What can hang from each mark
J_931: J_485 J_780
J_111: J_512
J_529: J_854
J_780: J_854 J_931
J_485: J_931
J_854: J_27 J_111 J_193 J_529 J_780
J_396: J_111

Each row was made from one small tree. The marks that hang from a mark follow it in brackets, in the order of their numbers. Every link used is in the known rows. Write each row's tree.
Known rows
J_931{J_780{J_854}}: [0.78, 0.19, 4.72, 1.04, -1.87, 1.13, -1.30, 1.91, 0.53, 5.11, -0.78, -1.73, -2.13, -1.24, -0.55, -5.65, 0.23, 1.39, -0.63, 0.01, 3.22, 0.27, 2.66]
J_931{J_485 J_780{J_854{J_111 J_529}}}: [2.37, -0.57, 6.07, 0.91, -1.56, 2.91, -1.30, 1.52, 2.95, 2.41, -3.64, 1.37, -0.30, -2.77, -1.24, -3.68, 0.12, 2.92, -3.51, -0.81, 3.35, -0.53, 4.91]
J_111{J_512}: [-0.45, -0.14, -0.10, 1.93, -2.33, 2.13, 0.59, 0.33, -0.55, 2.75, 2.98, -2.95, -3.08, -1.12, 2.69, 0.71, 0.31, 0.43, 4.46, -1.22, 4.00, 0.18, 3.87]
J_854{J_27 J_111 J_529 J_780}: [-1.92, -0.96, -4.56, -1.32, 2.70, -0.29, -1.18, -1.56, 0.69, -2.34, 2.76, 2.22, 0.63, 1.02, 0.90, 4.65, -0.01, 1.07, 2.58, -1.22, -5.79, 0.99, -6.14]
J_854{J_27 J_193 J_529}: [-2.15, 0.67, -4.41, -0.09, 1.06, -1.52, 1.87, -2.36, -3.82, -1.36, 2.34, 2.51, -4.06, 1.93, -1.67, 2.59, 1.01, 0.37, 3.14, -0.18, -1.84, -1.02, -7.34]
J_780{J_854{J_111 J_193} J_931{J_485}}: [0.75, -0.50, 2.82, -2.13, -0.98, 0.65, 0.29, -0.01, 1.83, -1.83, -2.88, -1.48, 0.21, -0.05, 0.48, -1.94, -3.25, -2.56, -7.99, 0.57, 0.78, -0.93, 6.28]
J_780{J_854}: [-1.68, -0.19, 2.08, 1.10, -1.20, 1.00, -1.45, 0.59, -0.55, 3.05, 0.81, -4.43, -1.22, -0.10, 0.78, -4.53, -0.15, -1.83, -2.34, -0.82, 0.64, -0.07, 1.28]
J_780{J_854{J_27 J_193} J_931{J_485}}: [1.47, -0.01, 1.62, 0.58, -0.99, 0.16, 0.65, -0.47, -0.54, -1.80, -2.40, 0.03, 1.84, 1.51, -1.35, -0.25, -1.40, -1.23, -1.56, 0.98, 0.03, -2.90, 1.33]
J_396{J_111}: [-0.57, 0.59, -1.08, 0.02, -0.70, -1.39, -0.04, -1.54, -1.52, -0.54, 0.28, -0.19, -3.44, -0.39, 3.37, -0.34, -0.50, 1.28, 1.91, -1.87, 3.99, 0.53, -1.08]
J_529{J_854{J_27 J_193 J_780}}: [-0.07, 1.49, -4.54, 1.14, 3.83, -3.65, 2.53, -1.16, -4.08, -1.15, 2.28, 1.28, 3.79, 1.60, -1.70, 2.66, 2.45, 0.07, 4.37, -0.30, -2.35, 0.43, -7.02]
J_854{J_111 J_193 J_529 J_780{J_931}}: [-2.09, -0.64, -2.42, -2.71, 1.42, -1.17, 0.90, -0.88, 1.22, -3.66, 1.58, 2.31, -1.76, 2.31, 1.06, 3.91, -2.87, -0.08, -2.95, 1.96, -2.92, 2.14, -2.79]
J_485{J_931{J_780{J_854}}}: [1.51, -0.14, 3.82, -0.01, -3.97, 2.13, -1.88, 2.13, 2.61, 3.81, -2.98, -2.02, -2.01, -2.76, 0.86, -3.96, 0.75, -1.09, 0.21, 2.44, 3.96, -0.18, 4.81]
J_780{J_854 J_931{J_485}}: [0.67, -0.71, 4.52, 1.36, -3.52, 1.96, -0.97, 1.94, 1.58, -0.31, -2.65, -1.70, 1.11, 0.76, 0.40, -2.21, -1.03, -0.28, -3.69, 0.48, 2.60, -1.23, 4.57]
J_529{J_854{J_111 J_193 J_780}}: [-0.72, 1.01, -3.41, -1.62, 3.83, -3.07, 2.13, -0.81, -1.70, -1.39, 1.69, -0.29, 2.05, 0.00, 0.20, 1.02, 0.52, -1.34, -2.21, -0.75, -1.87, 2.24, -2.28]
J_854{J_27 J_111{J_512} J_529}: [-1.76, -0.97, -3.57, -0.57, 1.09, 1.54, -1.34, -2.37, 0.65, -1.77, 2.74, 0.96, -2.29, -0.31, 0.69, 4.25, -0.49, -0.29, 4.36, -2.40, -3.12, -0.66, 0.67]
J_931{J_485 J_780}: [3.41, 0.49, 4.02, 0.60, -3.73, 1.75, 1.80, 2.61, 0.51, 3.23, -2.66, 1.99, -2.00, -3.09, 0.25, -2.17, 2.18, 5.40, -0.24, -0.89, 7.71, -0.27, 2.77]
J_485{J_931{J_780{J_854{J_111}}}}: [1.32, -0.41, 3.22, -1.88, -3.10, 1.98, -2.24, 1.68, 3.59, 3.17, -3.17, -2.04, -2.17, -3.47, 1.37, -3.84, -0.11, -1.90, -2.04, 1.79, 2.80, 0.22, 6.35]
J_485{J_931{J_780{J_854{J_193}}}}: [1.73, 0.27, 3.10, -0.47, -3.11, 1.39, -0.79, 1.57, 1.74, 3.68, -2.92, -1.71, -2.54, -2.67, 0.36, -3.93, 0.26, -1.62, -0.31, 2.85, 4.04, -0.37, 4.32]
J_485{J_931{J_780{J_854{J_529}}}}: [0.89, -0.39, 3.80, 0.76, -3.82, 2.48, -2.47, 2.05, 2.82, 3.20, -2.87, -0.66, -2.39, -2.03, 0.05, -3.21, 0.83, -0.60, 1.04, 2.69, 3.01, -0.19, 3.44]
J_854{J_529}: [-3.08, -0.21, -0.69, 0.98, -2.19, 0.80, -0.20, 0.56, -1.09, 0.37, 2.05, 0.35, -4.75, 0.94, 0.48, 0.22, 1.40, 1.59, 0.80, -0.71, 1.27, 0.97, -3.44]

Write each row's tree
[1.21, 0.50, -2.12, 1.86, 0.92, -1.91, 1.07, 0.72, -1.30, -3.35, -0.03, 2.66, 5.79, 1.83, -1.04, 4.12, 2.55, 2.04, 4.60, -0.34, -1.15, 0.10, -3.93]
J_529{J_854{J_27 J_780{J_931{J_485}}}}
[0.54, 0.10, -0.83, -0.83, 0.96, -1.35, 0.68, 1.10, 0.97, -3.14, -0.60, 1.12, 4.21, 0.22, 0.62, 2.49, 0.72, 0.77, -1.76, -0.93, -0.49, 2.06, 0.77]
J_529{J_854{J_111 J_780{J_931{J_485}}}}
[0.11, 0.33, 4.22, 1.39, -0.68, 0.63, -0.69, 0.78, -0.27, 3.99, -0.50, 0.22, -3.21, -0.14, -2.20, -4.54, -0.25, 1.21, -0.77, 1.25, 2.03, -0.03, 0.55]
J_931{J_780{J_854{J_193 J_529}}}
[0.67, 0.44, -0.09, 2.05, -0.28, -1.20, 1.23, 1.99, -0.54, -1.92, -0.17, 1.45, 4.65, 1.27, -0.08, 2.28, 2.02, 2.08, 1.64, 0.07, 1.27, 1.46, -1.71]
J_529{J_854{J_780{J_931{J_485}}}}
[-1.15, 0.13, -1.64, -2.42, 2.74, -0.78, -0.34, -2.50, -1.25, 0.59, 0.63, -2.90, -0.78, -0.43, -0.12, -2.49, -1.79, -3.95, -4.07, -1.26, -3.54, -1.11, 0.45]
J_780{J_854{J_27 J_111 J_193}}
[0.15, 1.18, -3.86, 0.70, 2.77, -3.79, 2.31, -0.64, -3.17, -3.12, 1.45, 2.15, 3.90, 2.73, -1.76, 3.74, 1.31, 0.17, 4.16, 0.87, -2.54, 0.28, -5.79]
J_529{J_854{J_27 J_193 J_780{J_931}}}
[-2.41, -1.31, 2.11, 1.46, 0.28, 2.84, -3.27, -0.90, 2.08, 1.38, 1.32, -3.39, -1.21, -0.47, 0.64, -1.92, -1.88, -2.83, -1.32, -1.10, -1.74, 0.10, 4.88]
J_780{J_854{J_111{J_512} J_529}}
[-2.02, -0.28, -2.30, -1.29, 1.11, 0.87, 1.02, -2.24, 0.02, -0.81, 2.68, -0.13, -4.92, -0.65, 0.98, 2.07, -1.91, -1.52, -0.76, -0.57, -0.19, 0.69, 2.44]
J_854{J_111{J_512} J_193 J_529}
[1.05, -0.45, 0.54, 0.84, -2.60, 0.75, 1.27, 2.15, 1.07, -1.00, -0.13, 0.66, 1.39, 0.91, 2.37, 2.59, 0.24, 3.14, 0.93, 0.98, 2.66, 0.95, -1.08]
J_854{J_780{J_931{J_485}}}
[1.47, -0.84, -3.00, -2.80, 0.67, -0.22, 0.47, -0.25, 1.97, -3.76, -0.22, 2.13, 3.01, 0.26, 2.07, 5.11, -0.93, 1.50, 0.12, -0.93, -2.48, 0.10, -0.78]
J_854{J_27 J_111 J_780{J_931{J_485}}}
[-1.00, 0.40, -2.57, -0.90, 2.47, -2.01, 0.41, 0.38, -0.38, -1.14, 1.66, -0.59, 2.78, -0.21, 0.90, 0.91, 1.29, -0.29, -0.93, -1.76, -1.66, 2.65, -1.32]
J_529{J_854{J_111 J_780}}
[3.76, 0.13, 4.86, 2.02, -1.70, 2.12, -0.37, 1.41, 0.72, 3.63, -3.45, 1.21, 1.42, -2.37, -1.59, -3.24, 1.46, 3.31, 0.93, -0.79, 3.86, -2.03, 2.43]
J_931{J_485 J_780{J_854{J_27}}}
[1.93, 0.37, -3.08, -0.12, 0.71, -1.45, 3.24, -0.63, -1.66, -2.58, 0.26, 2.76, 2.22, 1.88, 0.18, 4.96, -0.19, 2.10, 3.18, 1.51, -0.39, -1.09, -5.21]
J_854{J_27 J_193 J_780{J_931{J_485}}}
[-0.20, 1.09, -4.66, -1.14, 3.78, -2.35, 1.75, -2.54, -2.60, -1.84, 1.91, 0.19, 1.32, -0.57, -0.89, 2.55, 0.65, -2.46, 2.18, -2.06, -2.03, -0.10, 1.12]
J_529{J_854{J_27 J_111{J_512} J_193}}
[1.10, 0.26, 3.21, 0.86, -0.82, 0.54, -1.49, 0.94, -0.19, 4.25, -0.64, -0.61, -0.85, -0.96, -1.46, -4.22, 0.59, 1.51, 1.70, -0.35, 1.26, -0.88, 0.68]
J_931{J_780{J_854{J_27}}}
[1.22, -0.65, 2.53, 1.25, -2.21, 1.32, -1.17, 0.73, 0.84, -1.50, -2.48, -0.33, 2.48, 1.26, -0.55, -0.42, -0.54, -0.29, -0.64, 0.08, 0.04, -2.63, 2.27]
J_780{J_854{J_27} J_931{J_485}}
[-0.27, 0.86, -3.81, 1.84, 2.46, -2.44, 0.74, -0.02, -2.74, -0.79, 2.18, 0.83, 4.36, 1.32, -0.86, 2.54, 3.20, 1.07, 5.53, -1.27, -2.40, 0.76, -6.36]
J_529{J_854{J_27 J_780}}
[-0.95, -0.86, -1.57, -3.39, -0.43, -0.51, -0.02, 0.98, 2.35, -1.93, 1.30, -0.61, -0.11, 0.38, 3.50, 2.15, -2.15, 0.40, -3.09, 0.12, -1.16, 2.52, 0.75]
J_854{J_111 J_780{J_931}}
[0.00, 0.82, -5.09, -0.37, 2.63, -2.28, 2.82, -1.62, -3.34, 0.14, 3.07, 0.51, 0.24, 1.30, 0.43, 3.14, 0.49, 0.67, 4.14, 0.47, -1.83, -0.25, -7.87]
J_854{J_27 J_193 J_780}
[1.79, -0.08, 2.46, -0.12, -3.25, 1.72, -1.98, 1.52, 2.05, 3.19, -2.86, -1.14, -1.12, -2.48, 0.23, -2.92, 0.98, -1.02, 2.32, 2.08, 2.46, -1.07, 3.28]
J_485{J_931{J_780{J_854{J_27}}}}
[-2.76, -1.41, 2.46, -1.07, -1.43, 1.22, -3.37, 0.38, 2.87, -2.10, -0.57, -1.32, -1.38, 2.03, 0.13, -1.54, -2.82, -2.36, -5.29, 0.50, -2.74, 0.47, 3.81]
J_780{J_854{J_111 J_529} J_931}
[2.72, 0.16, 6.01, 2.57, -1.69, 2.09, 0.37, 1.17, 0.58, 3.17, -3.37, 1.91, -0.88, -1.61, -2.52, -3.70, 0.58, 3.08, -1.63, 0.78, 4.70, -1.31, 2.04]
J_931{J_485 J_780{J_854{J_193 J_529}}}
[1.98, 0.29, 1.76, -0.54, -2.20, 1.02, -0.92, 0.85, 1.20, 3.04, -2.76, -0.86, -1.55, -2.34, -0.27, -2.74, 0.57, -1.60, 1.59, 2.65, 2.32, -1.17, 2.85]
J_485{J_931{J_780{J_854{J_27 J_193}}}}
[-0.16, -0.18, 4.99, 1.97, -1.81, 1.58, -2.03, 1.58, 0.82, 4.15, -0.62, -0.08, -2.57, -0.38, -1.47, -4.70, 0.31, 2.02, 0.26, 0.45, 2.11, 0.25, 1.00]
J_931{J_780{J_854{J_529}}}
[1.09, -0.17, -1.67, -3.58, 0.65, -0.81, 2.77, -0.10, 1.29, -2.71, -0.37, 0.99, 0.39, -0.18, 2.40, 2.87, -2.52, 0.34, -4.99, 1.02, 0.48, 1.25, 0.74]
J_854{J_111 J_193 J_780{J_931{J_485}}}
[-0.84, 1.43, -5.19, -2.95, 3.77, -3.69, 2.16, -2.17, -3.36, -2.65, 1.19, 0.75, 0.45, -0.25, -1.28, 1.22, 1.30, -2.25, -1.19, -2.18, -2.67, 0.23, -2.24]
J_529{J_854{J_27 J_111 J_193}}
[1.56, 0.05, 2.53, -2.27, -2.27, 1.34, -1.13, 1.05, 2.66, 2.98, -3.10, -1.79, -2.50, -3.42, 0.93, -3.79, -0.60, -2.37, -2.81, 2.36, 2.76, -0.05, 5.78]
J_485{J_931{J_780{J_854{J_111 J_193}}}}
[-2.30, -0.52, 0.31, 2.46, 0.30, 0.96, -2.57, -0.84, -0.96, 0.94, 1.17, -1.32, -0.53, 1.69, -1.51, -1.47, 0.51, -1.18, 1.73, -0.78, -3.08, -1.49, -3.05]
J_780{J_854{J_27 J_529}}
[-1.59, -0.48, -3.63, 2.30, 1.17, -0.11, -0.51, -0.70, -1.19, -0.81, 3.13, 2.39, 0.56, 2.37, -0.20, 4.47, 1.67, 2.78, 6.84, -0.07, -3.57, 0.15, -9.12]
J_854{J_27 J_529 J_780}
[-0.76, 0.26, -2.54, -2.93, 0.95, 0.12, 2.22, -1.86, -0.49, 0.69, 2.44, -2.46, -4.18, -2.07, 2.62, 0.65, -2.13, -2.37, -2.35, -1.20, 1.71, 0.57, 5.08]
J_854{J_111{J_512} J_193}
[-2.21, -1.33, 0.47, -1.02, -0.08, 0.58, -3.47, -0.89, 2.04, -3.27, -0.53, -0.02, 0.01, 2.34, -0.81, 0.26, -2.56, -2.38, -2.27, -0.06, -5.16, -0.89, 1.41]
J_780{J_854{J_27 J_111 J_529} J_931}
[-3.00, -0.97, 1.53, -0.29, 0.26, 1.47, -2.95, -0.48, 1.39, 0.75, 0.59, -2.71, -2.00, -0.10, 0.33, -3.23, -1.38, -2.52, -4.65, -1.29, -2.45, 0.55, 1.77]
J_780{J_854{J_111 J_529}}
[-2.08, -0.94, -0.25, 1.79, -1.74, 0.41, -0.72, 1.47, 1.00, -1.72, 2.00, 1.82, -0.61, 3.37, 0.97, 3.57, -0.20, 2.81, 2.85, 2.08, -0.75, 1.83, -4.79]
J_854{J_529 J_780{J_931}}
[-1.10, -1.33, -3.91, 0.94, 2.71, 1.43, -1.49, -2.10, 1.67, -1.32, 3.54, 1.45, 1.41, 0.46, 1.28, 6.24, -0.74, 0.83, 6.69, -1.07, -4.93, 0.50, -2.07]
J_854{J_27 J_111{J_512} J_529 J_780}
[1.01, 1.04, -1.07, 1.38, 1.03, -2.45, 2.98, 0.74, -1.87, -2.35, -0.15, 1.75, 3.72, 1.65, -0.84, 2.49, 1.25, 1.12, 0.56, 1.10, 1.17, 1.12, -2.54]
J_529{J_854{J_193 J_780{J_931{J_485}}}}
[3.55, 0.22, 5.23, -0.73, -0.73, 1.59, 0.76, 0.83, 1.56, 3.12, -3.70, 0.22, -0.38, -3.48, -0.83, -4.55, -0.64, 1.53, -5.14, -0.37, 4.49, -0.74, 5.73]
J_931{J_485 J_780{J_854{J_111 J_193}}}
[-0.57, 1.37, -2.53, 1.24, 2.56, -2.98, 2.61, -0.10, -3.24, -0.08, 2.08, -0.09, 2.10, 1.05, -0.63, 0.91, 1.86, 0.12, 1.43, 0.19, -0.02, 1.77, -4.67]
J_529{J_854{J_193 J_780}}
[-0.45, -1.15, 4.71, 2.73, -3.42, 2.47, -1.96, 1.59, 2.01, -1.56, -2.51, 0.35, 0.68, 1.98, -0.91, -0.98, -0.88, 0.38, -2.42, 1.01, 1.08, -1.30, 2.63]
J_780{J_854{J_529} J_931{J_485}}
[-0.24, 1.06, -5.37, -1.78, 5.12, -3.73, 2.00, -1.90, -2.55, -2.36, 1.94, 1.03, 3.38, 0.47, -0.82, 2.84, 0.97, -1.20, 0.90, -1.17, -4.14, 1.01, -4.63]
J_529{J_854{J_27 J_111 J_193 J_780}}
[-0.53, -0.18, -1.01, -0.61, 2.66, 0.46, -0.76, -2.92, -0.49, 1.18, 1.44, -3.56, 0.13, -0.87, 0.06, -1.22, -2.36, -4.28, -0.59, -1.01, -2.85, -1.66, 3.63]
J_780{J_854{J_27 J_111{J_512} J_193}}
[3.99, 0.64, 4.26, 1.45, -0.67, 1.19, 1.12, 0.45, -0.32, 3.27, -3.30, 1.40, 0.80, -2.23, -2.24, -3.19, 0.83, 2.60, -0.10, -0.04, 3.83, -2.42, 1.84]
J_931{J_485 J_780{J_854{J_27 J_193}}}
[-0.61, 1.79, -4.29, 0.00, 2.48, -3.58, 2.64, -1.37, -4.85, -1.50, 1.56, 0.85, 0.56, 0.92, -2.03, 1.04, 2.54, -1.01, 2.33, -1.36, -1.01, -0.36, -4.60]
J_529{J_854{J_27 J_193}}
[-1.14, 0.79, -4.15, -2.08, 2.43, -2.61, 0.43, -1.05, -1.97, -2.39, 1.10, 0.25, 1.15, -0.38, -0.52, 1.08, 2.00, -1.18, -0.05, -3.26, -2.75, 0.58, -1.38]
J_529{J_854{J_27 J_111}}
[-0.14, -0.54, 3.81, 1.96, -2.20, 1.37, -0.13, 0.49, 0.65, -1.88, -2.34, 0.59, -0.15, 2.24, -1.64, -0.94, -1.68, -0.57, -3.34, 2.10, 1.18, -1.50, 1.74]
J_780{J_854{J_193 J_529} J_931{J_485}}
[-0.36, -0.76, -4.07, -3.49, 1.15, -1.18, -0.23, -0.60, 1.44, -3.19, 1.50, 0.95, 1.48, 1.20, 2.32, 4.43, -1.51, 0.38, 0.71, -0.45, -4.16, 0.77, -2.09]
J_854{J_27 J_111 J_780{J_931}}
[-2.49, 0.04, 1.42, 1.82, 0.31, 0.48, -0.67, -0.75, -1.48, 1.71, 1.00, -2.23, -2.68, 1.40, -1.32, -3.23, -0.80, -2.17, -2.31, 0.74, -0.73, -0.42, -1.64]
J_780{J_854{J_193 J_529}}
